What can hang from each mark:
J884: J318
J164: J318
J88: J834
J815: J318
J359: J318
J318: J164 J325 J359 J815 J884
J834: J88 J318
J325: J318

Known rows, with every way that one mark hangs from another:
{J325 {J318 J164 J359 J815 J884}}: [-0.35  0.09  0.00  0.05 -0.21  0.20 -0.07 -0.06 -0.05  0.07 -0.05 -0.17
 -0.16  0.00  0.07  0.11 -0.09  0.23 -0.18]
{J884 {J318 J164 J325 J359 J815}}: [-0.17  0.08  0.15 -0.02  0.08  0.15 -0.09  0.09  0.21  0.17 -0.08 -0.03
 -0.39  0.12 -0.06 -0.01 -0.08  0.28 -0.05]
{J834 J318}: [-0.05  0.12 -0.14  0.11 -0.07 -0.04  0.10 -0.06  0.39 -0.02 -0.15 -0.02
 -0.12 -0.11  0.28 -0.05  0.06 -0.06 -0.24]
{J884 J318}: [ 0.08  0.18  0.00 -0.09  0.08 -0.01 -0.04 -0.07  0.14  0.05 -0.17 -0.17
 -0.19 -0.09  0.16 -0.13 -0.07  0.02 -0.07]
{J88 {J834 {J318 J164 J325 J815}}}: [-0.10  0.09 -0.06  0.19 -0.04 -0.10  0.11 -0.11  0.43 -0.07 -0.28  0.23
 -0.35  0.15  0.09  0.14  0.18  0.25 -0.23]
{J318 J164 J884}: [-0.45  0.17 -0.07 -0.04 -0.13 -0.09  0.02 -0.39 -0.04  0.05  0.01  0.03
  0.00 -0.05  0.16 -0.15  0.08  0.08 -0.02]
{J834 J88 {J318 J815}}: [ 0.03  0.11 -0.19  0.22 -0.03 -0.24  0.14 -0.02  0.30 -0.01 -0.17 -0.13
  0.10 -0.09  0.18  0.02  0.19  0.05 -0.23]
{J884 {J318 J164 J359 J815}}: [-0.13  0.10  0.08 -0.05 -0.02  0.21  0.08  0.08  0.21  0.08 -0.10 -0.16
 -0.33 -0.11  0.08 -0.06 -0.08  0.16 -0.11]
{J325 {J318 J164 J884}}: [-0.32  0.19 -0.08 -0.13 -0.07  0.07  0.01 -0.31 -0.10  0.03 -0.15 -0.06
 -0.13  0.01  0.23 -0.01 -0.10  0.20 -0.16]
{J884 {J318 J325 J359}}: [-0.09  0.11  0.22 -0.03  0.18  0.08 -0.29  0.11  0.30  0.19 -0.13 -0.14
 -0.36  0.20  0.03  0.05 -0.19  0.14 -0.11]
{J325 {J318 J359 J815}}: [ 0.13  0.14 -0.05  0.13 -0.13  0.24 -0.12  0.16  0.16  0.02 -0.13 -0.27
 -0.23 -0.13  0.09  0.20 -0.03  0.14 -0.17]
{J325 J318}: [ 0.13  0.24 -0.12 -0.07 -0.02  0.12 -0.04 -0.12  0.06  0.03 -0.21 -0.18
 -0.22 -0.07  0.24  0.10 -0.02  0.06 -0.15]
{J164 {J318 J325 J359 J815}}: [-0.04  0.01  0.06  0.35  0.00 -0.07 -0.20  0.38  0.27  0.04  0.02 -0.03
 -0.23  0.17  0.02  0.13  0.17  0.13  0.09]
{J834 J88 {J318 J359}}: [-0.19  0.01  0.04  0.14  0.08 -0.06 -0.04  0.02  0.44  0.05 -0.25 -0.22
 -0.08 -0.03  0.34  0.15 -0.01 -0.08 -0.44]
{J815 {J318 J164 J884}}: [-0.35  0.10 -0.04 -0.05 -0.04  0.06  0.15 -0.39 -0.06  0.14 -0.20  0.09
 -0.23 -0.04  0.28 -0.10  0.00  0.02 -0.15]
{J318 J884}: [-0.29  0.18 -0.08  0.07 -0.21 -0.20 -0.11 -0.22 -0.03  0.04  0.01 -0.09
  0.11 -0.05  0.11 -0.06  0.05 -0.03 -0.01]
{J834 J88 {J318 J164 J815 J884}}: [-0.41  0.08 -0.11  0.17 -0.13 -0.26  0.23 -0.21  0.08 -0.01 -0.09  0.00
  0.18 -0.02  0.15 -0.09  0.11  0.16 -0.26]
{J359 {J318 J325 J815}}: [ 0.09  0.34  0.03  0.20 -0.06  0.08 -0.06  0.06  0.28  0.05 -0.02  0.00
 -0.11  0.14 -0.06  0.16  0.38  0.40  0.11]
{J359 {J318 J164 J325 J815 J884}}: [-0.32  0.26  0.06  0.16 -0.12  0.06 -0.04 -0.14  0.10  0.07  0.04  0.14
 -0.04  0.24 -0.06  0.08  0.32  0.48  0.10]
{J815 {J318 J884}}: [-0.16  0.12 -0.05  0.07 -0.13 -0.02 -0.02 -0.25 -0.04  0.15 -0.17 -0.03
 -0.08 -0.02  0.19  0.00 -0.02 -0.08 -0.16]
{J884 {J318 J359 J815}}: [ 0.02  0.08  0.06  0.10 -0.06  0.11 -0.10  0.25  0.23  0.10 -0.05 -0.25
 -0.21 -0.09  0.00  0.03 -0.09  0.11 -0.10]
{J359 {J318 J325 J884}}: [-0.24  0.23  0.11  0.15 -0.05 -0.02 -0.26 -0.10  0.16  0.09  0.00  0.05
  0.02  0.29  0.02  0.13  0.18  0.32  0.02]

Rows:
[-0.21  0.13 -0.02  0.07 -0.14  0.14  0.05 -0.05  0.23  0.05  0.01 -0.09
 -0.21 -0.17  0.09 -0.03  0.15  0.08 -0.05]	{J318 J164 J359 J815}
[-0.35 -0.02  0.07  0.10  0.01  0.12  0.07 -0.04  0.58 -0.06 -0.38  0.05
 -0.47 -0.01  0.36  0.19  0.00 -0.01 -0.53]	{J88 {J834 {J318 J164 J359}}}
[-0.19  0.03 -0.04  0.38 -0.21 -0.31 -0.10 -0.01  0.31 -0.01 -0.16  0.14
 -0.07  0.26 -0.08  0.24  0.03  0.19 -0.24]	{J88 {J834 {J318 J325 J815 J884}}}
[-0.31 -0.07  0.09  0.43 -0.15 -0.21 -0.29  0.31  0.14  0.07  0.11  0.00
 -0.05  0.24 -0.08  0.11  0.05  0.18  0.07]	{J164 {J318 J325 J359 J815 J884}}
[-0.50 -0.02  0.13  0.01 -0.04  0.20  0.00 -0.25  0.09  0.18 -0.16  0.00
 -0.29  0.00  0.30  0.01 -0.11 -0.01 -0.27]	{J815 {J318 J164 J359 J884}}
[-0.41 -0.04  0.07  0.35 -0.08 -0.26 -0.22  0.06  0.23  0.12 -0.02 -0.08
  0.13  0.26 -0.03  0.22 -0.03  0.19 -0.29]	{J834 J88 {J318 J325 J359 J815 J884}}
[-0.29  0.24 -0.03  0.13 -0.18  0.07  0.11 -0.06  0.06  0.01  0.03  0.03
  0.01 -0.03  0.09  0.01  0.33  0.37  0.04]	{J359 {J318 J164 J815 J884}}
[-0.25  0.09  0.15 -0.16  0.14  0.23 -0.01 -0.01  0.23  0.09 -0.16 -0.16
 -0.43 -0.06  0.24 -0.09 -0.19  0.08 -0.20]	{J884 {J318 J164 J359}}
[-0.15 -0.02  0.04  0.20 -0.02  0.05 -0.08  0.11  0.60 -0.07 -0.37 -0.05
 -0.35 -0.02  0.31  0.27 -0.04 -0.09 -0.50]	{J88 {J834 {J318 J359}}}
[-0.44  0.27  0.11  0.01  0.02  0.05 -0.10 -0.25  0.16  0.08 -0.03  0.17
 -0.13  0.30  0.06  0.08  0.21  0.40  0.03]	{J359 {J318 J164 J325 J884}}
[-0.52  0.07  0.09  0.13 -0.20 -0.04 -0.18 -0.12  0.03  0.14  0.12  0.03
 -0.09  0.16 -0.11  0.02  0.05  0.25  0.01]	{J318 J164 J325 J359 J815 J884}
[-0.06  0.12  0.04  0.20 -0.12 -0.01 -0.21  0.07  0.27  0.12  0.05 -0.11
 -0.15  0.08 -0.10  0.14  0.14  0.14  0.05]	{J318 J325 J359 J815}
[-0.26  0.04 -0.08  0.24 -0.15 -0.22 -0.04 -0.10  0.32 -0.08 -0.26  0.05
 -0.07  0.06  0.22  0.14 -0.02 -0.03 -0.38]	{J88 {J834 {J318 J884}}}
[-0.23  0.12  0.05  0.08 -0.08  0.10 -0.08 -0.06  0.23  0.13  0.03  0.00
 -0.27  0.07 -0.04  0.07  0.15  0.22  0.05]	{J318 J164 J325 J359 J815}
[ 0.12  0.10 -0.17  0.28 -0.19 -0.13  0.14  0.08  0.42 -0.13 -0.27  0.02
 -0.19 -0.08  0.13  0.15  0.16  0.04 -0.30]	{J88 {J834 {J318 J815}}}
[-0.35  0.08 -0.04  0.22 -0.12 -0.21 -0.13 -0.16  0.25  0.08 -0.03  0.10
  0.02  0.23  0.06  0.05 -0.07  0.07 -0.21]	{J834 {J318 J325 J884}}
[-0.32  0.00  0.20  0.16 -0.05  0.07 -0.29 -0.13  0.06  0.27 -0.14 -0.01
 -0.25  0.24  0.10  0.16 -0.15  0.04 -0.22]	{J815 {J318 J325 J359 J884}}
[-0.15  0.01 -0.15  0.37 -0.30 -0.25  0.02  0.02  0.28 -0.09 -0.18  0.02
  0.06  0.03  0.06  0.18  0.06  0.09 -0.31]	{J88 {J834 {J318 J815 J884}}}
[-0.21  0.14  0.06  0.11 -0.02 -0.07 -0.13 -0.32 -0.04  0.23 -0.18  0.07
 -0.15  0.23  0.08  0.04 -0.04  0.06 -0.11]	{J815 {J318 J325 J884}}
[-0.57  0.01  0.17  0.04  0.03  0.18 -0.13 -0.29  0.05  0.27 -0.20  0.09
 -0.37  0.23  0.16  0.08 -0.11  0.08 -0.24]	{J815 {J318 J164 J325 J359 J884}}
[-0.43  0.06  0.14  0.14 -0.13 -0.09 -0.38 -0.15  0.12  0.17  0.05 -0.07
 -0.05  0.21 -0.04  0.13 -0.07  0.08 -0.08]	{J318 J325 J359 J884}
[-0.51  0.06  0.00  0.13 -0.30  0.03 -0.04 -0.07  0.06  0.07  0.11 -0.09
 -0.01 -0.08  0.03 -0.02  0.09  0.12 -0.04]	{J318 J164 J359 J815 J884}
[-0.42 -0.10  0.15  0.30 -0.08 -0.14 -0.31 -0.01  0.44  0.04 -0.22  0.05
 -0.23  0.31  0.09  0.33 -0.14  0.09 -0.46]	{J88 {J834 {J318 J325 J359 J884}}}
[-0.43 -0.06  0.16  0.25 -0.03 -0.18 -0.36  0.17  0.19  0.11  0.06 -0.01
 -0.14  0.32  0.05  0.08 -0.03  0.08  0.03]	{J164 {J318 J325 J359 J884}}
[ 0.01  0.12  0.17  0.12  0.04  0.07 -0.22  0.22  0.23  0.18 -0.05 -0.16
 -0.25  0.11 -0.12  0.09 -0.10  0.24 -0.06]	{J884 {J318 J325 J359 J815}}
[-0.26  0.07  0.02  0.01 -0.15  0.14 -0.27 -0.04  0.03  0.10 -0.07 -0.26
 -0.14  0.03  0.17  0.20 -0.21  0.08 -0.28]	{J325 {J318 J359 J884}}
[-0.17  0.06 -0.07  0.35 -0.12 -0.36 -0.18  0.13  0.05  0.03  0.11  0.08
  0.06  0.23 -0.08 -0.03  0.17  0.20  0.21]	{J164 {J318 J325 J815 J884}}
